What can hang from each mark:
z_858: z_298
z_55: z_791
z_202: z_55
z_886: z_511 z_833
z_777: z_841
z_841: z_777 z_833
z_50: z_55
z_791: z_886
z_298: z_858
z_833: z_202 z_298 z_858

Known rows, with every way that one mark hangs from another:
z_833{z_858}: [ 1.13 -1.69  1.23 -1.87 -0.23  1.02  2.10 -0.59  3.29 -0.05 -2.47  3.69
  3.49 -0.15 -0.21 -0.61  1.87 -1.03]
z_791{z_886{z_511 z_833{z_202 z_298{z_858}}}}: [ 1.03  0.31  0.67 -2.67 -1.22 -1.18 -2.90 -0.26 -3.18  1.13 -3.59  1.88
 -0.23  1.25  0.76  0.54  0.96 -2.13]
z_841{z_777 z_833}: [-0.70 -1.55 -2.07  1.78  0.18  0.81 -1.64  1.30  1.79  0.19 -1.11  0.35
  1.05 -0.65 -0.94 -2.82  2.13 -4.91]
z_791{z_886{z_511 z_833{z_202 z_298 z_858}}}: [ 1.23 -0.03  0.49 -2.68 -0.92 -1.28 -2.08 -1.21 -3.03  1.64 -4.09  1.98
  1.37  1.12  0.09 -0.42  1.04 -2.24]
z_833{z_202{z_55} z_858}: [ 0.67 -1.74  1.32 -2.10 -0.96 -0.02  4.15 -2.54  2.16  1.07 -1.97  1.93
  4.30  0.55 -0.51  0.76 -0.62  0.12]
z_202{z_55{z_791{z_886{z_511 z_833{z_858}}}}}: [-0.56 -0.34  0.32  2.31 -0.18  0.02 -0.93 -0.38 -0.32  2.40 -0.25  4.27
  4.16  0.14  1.05  0.67  0.71  2.88]
z_55{z_791{z_886{z_511 z_833{z_298}}}}: [-0.26  0.19  0.01  2.61 -0.24 -1.24 -1.93 -1.30 -1.90  2.07 -1.07  5.34
 -0.53  0.41  1.01 -0.26  2.61  1.11]
z_841{z_777 z_833{z_202{z_55{z_791}} z_298{z_858}}}: [-0.40 -1.56 -2.21  2.05 -0.71  0.71 -1.92  0.18  0.56 -0.48 -1.15  0.34
  2.28 -0.05 -1.88 -2.76  0.14 -2.39]
z_777{z_841{z_833{z_298}}}: [-0.16 -1.49 -1.52  0.32 -1.61  0.66 -1.10  0.16 -1.08 -0.87  0.12  0.50
 -1.65 -1.00  1.52 -0.55  0.67 -4.72]
z_791{z_886}: [ 0.24  0.35 -0.18 -1.42 -0.34  0.47 -0.87  0.47  2.11  1.58 -1.62  2.03
 -0.27 -0.25  2.47  2.85  0.66 -3.33]
z_777{z_841{z_833{z_202}}}: [-0.50 -1.37 -1.17 -0.04 -1.93 -0.01  1.30 -1.08 -0.32  0.17  0.42  0.11
 -3.25 -0.52  2.07  0.60  0.38 -4.74]
z_791{z_886{z_511 z_833{z_202}}}: [ 0.40  0.38  0.68 -2.02 -0.88 -1.73 -1.55 -0.87 -2.80  2.43 -2.95  1.81
 -0.96  1.16  1.33  1.07  1.31 -2.48]
z_202{z_55{z_791{z_886{z_511}}}}: [-0.98  0.10  0.29  2.94  0.10  0.12 -0.92 -0.16  0.24  2.36  0.69  4.32
  3.32 -0.12  1.40  1.43  0.25  1.47]
z_202{z_55{z_791{z_886{z_511 z_833{z_298}}}}}: [-0.71 -0.22  0.10  2.65 -0.23 -0.33 -2.20 -0.11 -1.66  1.97 -0.10  3.83
  3.65  0.03  0.86  0.71  0.49  2.48]
z_777{z_841}: [-0.48 -1.61  0.11  0.17 -1.49  0.20  1.28 -0.35  0.92 -0.06  0.97  1.79
 -3.48 -0.71  2.98  0.78  0.97 -3.43]
z_50{z_55{z_791{z_886{z_833{z_202}}}}}: [-0.68 -1.21 -0.30  2.87 -2.07 -2.38  0.36 -1.60  0.02  1.94  0.63  3.55
 -1.86  0.48  2.14  0.67  1.30  4.89]
z_50{z_55{z_791{z_886{z_833{z_202 z_298}}}}}: [-0.46 -1.27 -0.48  2.83 -2.13 -2.35 -0.49 -1.59 -0.74  1.43  0.31  3.39
 -1.26  0.41  1.68  0.19  1.13  4.75]
z_55{z_791}: [-0.73 -0.82  0.57  3.28 -0.02 -0.48  1.37 -1.45  1.70  1.16  0.46  5.83
 -0.77 -0.23  0.97  0.51  2.81  1.45]
z_777{z_841{z_833{z_202{z_55} z_858{z_298}}}}: [-0.04 -1.49 -1.16  0.60 -2.13  0.88  1.58 -0.13 -0.26 -0.25  0.07  0.68
 -1.30 -0.63  1.53  0.06 -0.41 -3.39]

Rows:
[ 1.21 -1.69  2.02 -2.09 -1.06 -2.14 -1.39 -1.85 -6.08  0.49 -4.08  2.31
  4.57  1.65 -2.61 -3.33  1.43  0.84]
z_886{z_511 z_833{z_202{z_55} z_298 z_858}}
[ 0.11 -2.03  0.66 -0.52 -1.63 -2.21 -0.86 -1.50 -3.98  0.49 -2.25  1.36
  1.16  0.77 -0.59  0.04  1.39  3.32]
z_886{z_833{z_202{z_55{z_791}} z_298}}
[ 0.33 -1.77 -1.37 -0.75 -1.95  0.46  0.85 -1.44 -0.58 -0.59 -0.70  0.31
 -0.93 -0.55  0.91 -0.90  0.06 -4.54]
z_777{z_841{z_833{z_202 z_298 z_858}}}
[-0.60 -0.66 -0.08  2.09 -0.40  0.27 -0.45 -0.27  0.83  2.24 -0.15  3.80
  3.84 -0.14  1.45  1.49  0.58  3.56]
z_202{z_55{z_791{z_886{z_833{z_858}}}}}
[-0.11 -2.00 -2.47  2.01 -0.30  0.59 -0.66 -1.14  0.71  0.25 -1.87  0.44
  4.52 -0.23 -2.76 -4.14  0.26 -2.54]
z_841{z_777 z_833{z_202{z_55{z_791}} z_298 z_858}}
[ 0.99 -1.29  2.43 -0.70 -1.34 -1.77  0.12 -0.29 -5.33  0.69 -3.50  3.11
  2.27  1.61 -1.66 -2.38  1.68  1.35]
z_886{z_511 z_833{z_202{z_55} z_858{z_298}}}
[-0.03 -0.21 -0.22  2.59 -1.01 -0.77  0.76 -1.16  0.30  1.96 -1.22  5.07
 -1.77  0.27  1.58  1.18  2.04  2.40]
z_55{z_791{z_886{z_833{z_202 z_858{z_298}}}}}
[-0.25 -1.02  2.09  0.19 -0.92 -3.00 -0.49 -1.92 -5.71  1.96 -1.93  3.05
  0.88  1.71 -0.82 -1.38  2.21  1.68]
z_886{z_511 z_833{z_202{z_55{z_791}}}}
[-1.02 -0.19 -0.09  2.73 -0.08  0.42 -0.41 -0.05  1.33  2.19  0.81  3.83
  3.00 -0.39  1.84  2.28  0.05  2.07]
z_202{z_55{z_791{z_886}}}
[ 0.04  0.19  0.30  1.77 -0.77 -1.15 -1.25 -1.59 -1.38  1.72 -1.33  5.24
 -1.23  0.86  1.07  0.28  2.11  1.41]
z_55{z_791{z_886{z_511 z_833{z_202 z_298{z_858}}}}}
[-0.34 -1.35 -1.47  1.03 -2.14  0.54 -0.08 -0.81 -0.83 -0.53  0.72  1.03
 -1.65 -0.47  1.65  0.15 -0.31 -2.48]
z_777{z_841{z_833{z_202{z_55{z_791}} z_298{z_858}}}}
[-0.69 -1.37 -1.26  0.23 -1.92  0.16  1.03 -0.84 -0.58  0.39  0.79 -0.12
 -1.99 -0.56  2.06  0.85 -0.29 -3.96]
z_777{z_841{z_833{z_202{z_55}}}}
[-0.13 -0.90  0.16  3.59 -2.09 -2.07  0.27 -0.88 -1.06  1.47 -0.01  4.70
 -1.24  0.67  1.29 -0.71  1.30  4.75]
z_50{z_55{z_791{z_886{z_511 z_833{z_202 z_858{z_298}}}}}}
[-0.30 -1.38 -1.36  1.96 -2.07  0.67  1.84 -0.66 -0.16  0.08  0.61  1.72
 -1.63 -0.62  1.64 -0.11 -0.12 -2.28]
z_777{z_841{z_833{z_202{z_55{z_791}} z_858{z_298}}}}
[ 0.02 -1.68 -1.17 -0.65 -1.89  0.46  2.03 -1.44  0.49  0.08 -0.23  0.59
 -1.75 -0.46  1.58 -0.19  0.38 -4.36]
z_777{z_841{z_833{z_202 z_858}}}
[ 1.00 -1.38  1.42 -0.26 -1.47  0.48  3.87 -0.32  1.09 -0.09 -2.06  2.67
  2.66  0.33 -0.71  0.72 -0.93  0.47]
z_833{z_202{z_55} z_858{z_298}}
[-0.02 -0.22 -0.24  1.48 -1.08 -0.79 -0.57 -1.41  0.20  1.49 -1.19  4.55
 -1.55  0.48  1.65  1.43  1.95  2.34]
z_55{z_791{z_886{z_833{z_202 z_298{z_858}}}}}
[-0.03 -1.14 -0.13  2.93 -1.63 -1.83 -1.36 -1.10 -0.97  1.33 -0.17  4.59
  0.67  0.45  1.01 -1.49  1.64  4.63]
z_50{z_55{z_791{z_886{z_511 z_833{z_298 z_858}}}}}
[-0.35 -1.04 -2.67  1.82 -0.74  0.86 -2.46  0.31  0.76  0.04 -1.30  0.07
  2.07 -0.03 -1.29 -2.12 -0.28 -2.88]
z_841{z_777 z_833{z_202{z_55{z_791{z_886}}} z_298{z_858}}}
[-0.29 -0.85 -1.91  0.83 -2.19  0.66 -0.63 -0.74 -0.66 -0.02  0.51  0.81
 -1.85 -0.48  2.18  0.82 -0.73 -2.97]
z_777{z_841{z_833{z_202{z_55{z_791{z_886}}} z_298{z_858}}}}
